What can hang from each mark:
z332: z44 z146
z44: z186
z948: z44 z858
z66: z167 z277
z186: z999
z999: z186 z483
z277: z332 z483
z809: z146 z999
z922: z44 z167 z277 z999
z167: z186

Each row was made from one small tree. The marks that hang from a mark follow it in brackets, in the order of their numbers. Every link used is in the known rows. Write each row's tree.
In the rows, 128 means zero.
Known rows:
z948(z44 z858): [123 105 145 130 130 135 114 150 121 128 106 134 132 118 133 131 165 173
 147 121 122 135 154]
z999(z186): [126 115 136 134 147 124 136  99 122 131 117 126 118 137 143 117 135 116
 102 120 123 123 113]
z167(z186): [124 127 128 126 139 130 124 106 131 131 121 139 132 110 167 107 102 109
 108 130 115 136 129]
z922(z44(z186) z277(z332 z483) z999): [131 154 119 118 196 124 144  43 120 120 177 131 157 113 137  93  91  52
  68 107 153 135 153]
z277(z332 z483): [133 149 102 122 133 138 120  70 132 124 143 122 119 133 124 122  97 109
 136 129 122 114 129]
z277(z332(z44) z483): [136 149 103 130 150 139 121  91 131 124 157 118 127 130 119 112 103 105
 130 118 111 112 134]
z922(z277(z332 z483) z999): [133 153 109 111 173 130 136  53 125 121 170 131 142 113 149 109  96  62
  69 114 114 127 132]
z186(z999(z483)): [131 124 127 131 157 122 150 115 117 127 134 135 129 130 136 132 163 117
  99 127 149 126 127]
z44(z186): [125 142 131 131 128 118 140 129 127 129 122 124 133 146 124 124 129 125
 128 122 151 138 149]
z332(z44): [132 127 129 140 152 128 129 158 126 129 149 122 140 124 120 115 138 123
 119 112 112 125 136]
z66(z167(z186(z999)) z277(z332(z44 z146))): [117 119 106 133 126 117 143 113 130 138 161 136 165  60 168 110  60  63
 121 150  91 148 144]
z44(z186(z999(z483))): [127 140 130 132 149 114 155 119 119 128 127 129 133 147 131 127 154 117
 108 122 165 137 148]
z948(z858): [133 113 142 131 119 139 119 131 125 126 105 134 132 113 137 129 140 154
 125 126 151 129 145]
z66(z167 z277(z332(z44 z146) z483)): [116 133  99 128 113 123 129 101 130 135 166 125 153  79 157 126  62  73
 150 148 105 130 144]
z809(z146 z999(z186 z483)): [119  71 130 125 121 119 117 119 122 140 114 110 107 132 170 134 145 122
  82 111 115  94  76]
z809(z146): [126 109 127 122 107 129 103 153 132 129 125 121 136 128 141 133 106 140
 133 127 122 122 105]
z948(z44(z186(z999(z483))) z858): [122 114 146 133 144 125 133 144 115 128 106 134 136 131 135 130 183 165
 133 117 148 141 168]
z922(z44(z186) z999(z483)): [130 131 136 127 180 115 141  85 113 126 145 135 139 123 134 110 141  94
  87 116 185 135 150]
z332(z44(z186(z999)) z146): [132 124 138 137 153 125 134 170 125 132 141 111 168 123 105 105 146 121
 110 104 124 136 156]
z44(z186(z999)): [129 140 130 135 143 118 159 131 123 129 128 130 140 148 128 120 142 119
 116 119 156 141 154]
z66(z167(z186) z277(z332(z44) z483)): [114 138  95 130 125 123 134  82 131 136 166 139 146  73 193 113  44  57
 136 150 100 136 145]
z922(z44 z167(z186) z277 z999(z483)): [118 134 141 120 221 116 134  28 115 127 162 157 174  72 177  89 108  19
  24 117 138 147 122]
z186(z999): [134 125 126 135 150 127 155 132 123 128 136 136 139 131 134 122 147 119
 110 123 139 132 135]
z66(z167): [119 124 118 126 135 115 136 121 126 131 138 137 146 111 156 121 111  93
 138 144 125 132 138]
z922(z44 z167(z186) z277(z332(z146) z483)): [118 140 128 119 191 132 116  24 129 126 159 140 182  72 149  86  68  31
  70 124 110 139 123]

Write each row's tree:
[137 130 120 131 148 125 129 127 128 128 145 109 149 117  82 113 127 114
 109 118 111 131 137]
z277(z332(z44(z186(z999(z483))) z146))
[120 146 132 120 217 128 136  19 121 126 169 159 179  82 194  78  85  13
  42 111 136 143 135]
z922(z44 z167(z186) z277(z483) z999)
[109 122 113 130 123 112 149 101 124 138 148 150 147  73 204 126  79  68
 121 157 122 145 139]
z66(z167(z186(z999(z483))) z277)
[128 129 135 128 218 118 147  25 118 124 168 143 173  88 135  84 100  20
  31 110 117 144 116]
z922(z44 z167 z277(z332) z999(z186))
[121 137 138 127 194 114 143  59 121 125 158 132 188  89 105 101 111  44
  64 120 137 149 132]
z922(z44(z186(z999(z483))) z167 z277(z332(z146)))
[125 137 109 131 106 136 120 109 132 132 157 116 134  95 130 133  79 108
 140 132 107 126 135]
z66(z277(z332(z44 z146) z483))
[128 127 138 136 165 119 147 112 118 127 137 131 144 128 121 115 140 112
 113 122 178 136 148]
z922(z44(z186(z999(z483))))
[114 120 107 130 116 118 130 112 132 138 157 132 160  58 166 113  50  67
 129 152  85 146 141]
z66(z167(z186) z277(z332(z44 z146)))
[114 125 103 128 124 113 149  86 127 136 154 145 145  69 182 123  64  62
 120 161 109 145 136]
z66(z167(z186(z999(z483))) z277(z332))
[137 138 116 136 155 121 141 121 126 126 151 117 135 128  93 115 128 110
 108 119 117 130 137]
z277(z332(z44(z186(z999(z483)))))
[126 136 130 121 216 127 135   4 119 125 168 138 178  89 147  80  93  15
  37 106 122 135 121]
z922(z44 z167 z277(z332(z146) z483) z999(z186))
[123 143 105 128  99 134 128  89 132 130 151 125 119 104 140 141  75 108
 144 141 120 127 130]
z66(z277(z332 z483))
[117 137  99 131 119 120 142 103 128 135 167 127 158  86 158 123  68  69
 145 144 115 135 154]
z66(z167 z277(z332(z44(z186(z999)) z146) z483))
[128 163 114 122 198 124 143  45 125 123 178 139 170 107 148  94  99  25
  51 105 107 138 136]
z922(z167 z277(z332(z44(z186)) z483) z999)
[120 149 121 120 180 132 117  49 133 128 159 134 175  83 154  92  78  36
  66 118  80 137 121]
z922(z167(z186) z277(z332(z44 z146) z483))
[113 119 106 126 118 115 141  91 128 137 150 138 155  60 173 121  63  65
 121 160 103 146 136]
z66(z167(z186(z999(z483))) z277(z332(z146)))
[115 153 137 127 189 121 136  51 123 125 158 141 175 108 149 103 103  45
  86 116 155 139 141]
z922(z44(z186) z167 z277(z483))
[116 142 145 131 185 115 141  76 123 126 154 139 179 101 130 104 110  53
  80 118 145 150 136]
z922(z44(z186) z167 z277)
[121 137 137 126 223 124 144  14 115 126 166 149 170 101 177  85 109  18
  38 103 141 134 124]
z922(z44 z167 z277(z483) z999(z186))
[125 142 126 111 184 117 130  43 122 125 159 135 168  86 129 112 117  37
  38 121 104 140 113]
z922(z167 z277(z332(z146)) z999(z483))
[124 144 125 116 211 131 126   8 125 125 171 147 187  70 165  73  69  10
  41 113 117 144 133]
z922(z44 z167(z186) z277(z332(z146) z483) z999)
[117 139 134 125 180 121 143  73 127 128 146 151 171  90 171 101 106  46
  56 123 101 149 119]
z922(z167(z186(z999)) z277)
[112 127 103 127 109 116 138  92 132 136 151 141 145  68 177 121  46  68
 135 161  98 147 136]
z66(z167(z186) z277(z332))
[130 141 128 117 200 112 145  52 114 121 170 129 153 103 121 105 114  58
  50 114 155 139 139]
z922(z44(z186) z277(z332) z999(z483))
[125 142 125 114 184 124 131  44 129 127 156 144 179  75 154  87  81  26
  35 118  84 152 122]
z922(z167(z186) z277(z332(z146)) z999)
[121  90 132 131 142 118 141  94 117 139 117 118  99 132 158 128 167 110
  78 111 121 100  99]
z809(z999(z186 z483))
[126 132 132 121 210 115 135  38 117 127 162 131 167  90 136  98 126  25
  15 107  93 136 106]
z922(z167 z277(z332(z44 z146)) z999(z186 z483))
[122 133 142 141 178 115 148  88 119 129 137 144 165 118 125 108 138  79
 102 123 172 145 142]
z922(z44(z186(z999(z483))) z167)
[116 119 107 131 129 115 141 105 127 138 161 136 161  59 170 115  67  62
 116 152  96 145 140]
z66(z167(z186(z999(z483))) z277(z332(z44 z146)))
[113 132  99 126 119 125 126  85 132 137 161 133 155  66 185 111  44  60
 136 149  95 136 145]
z66(z167(z186) z277(z332(z44 z146) z483))
[131 124 138 136 157 123 132 161 122 132 140 111 163 122 106 110 154 120
 104 106 129 133 151]
z332(z44(z186(z999(z483))) z146)
[128 119 141 124 206 121 147  64 113 125 162 136 153 104 153  93 119  59
  44 105 138 134 127]
z922(z44 z277 z999(z186))
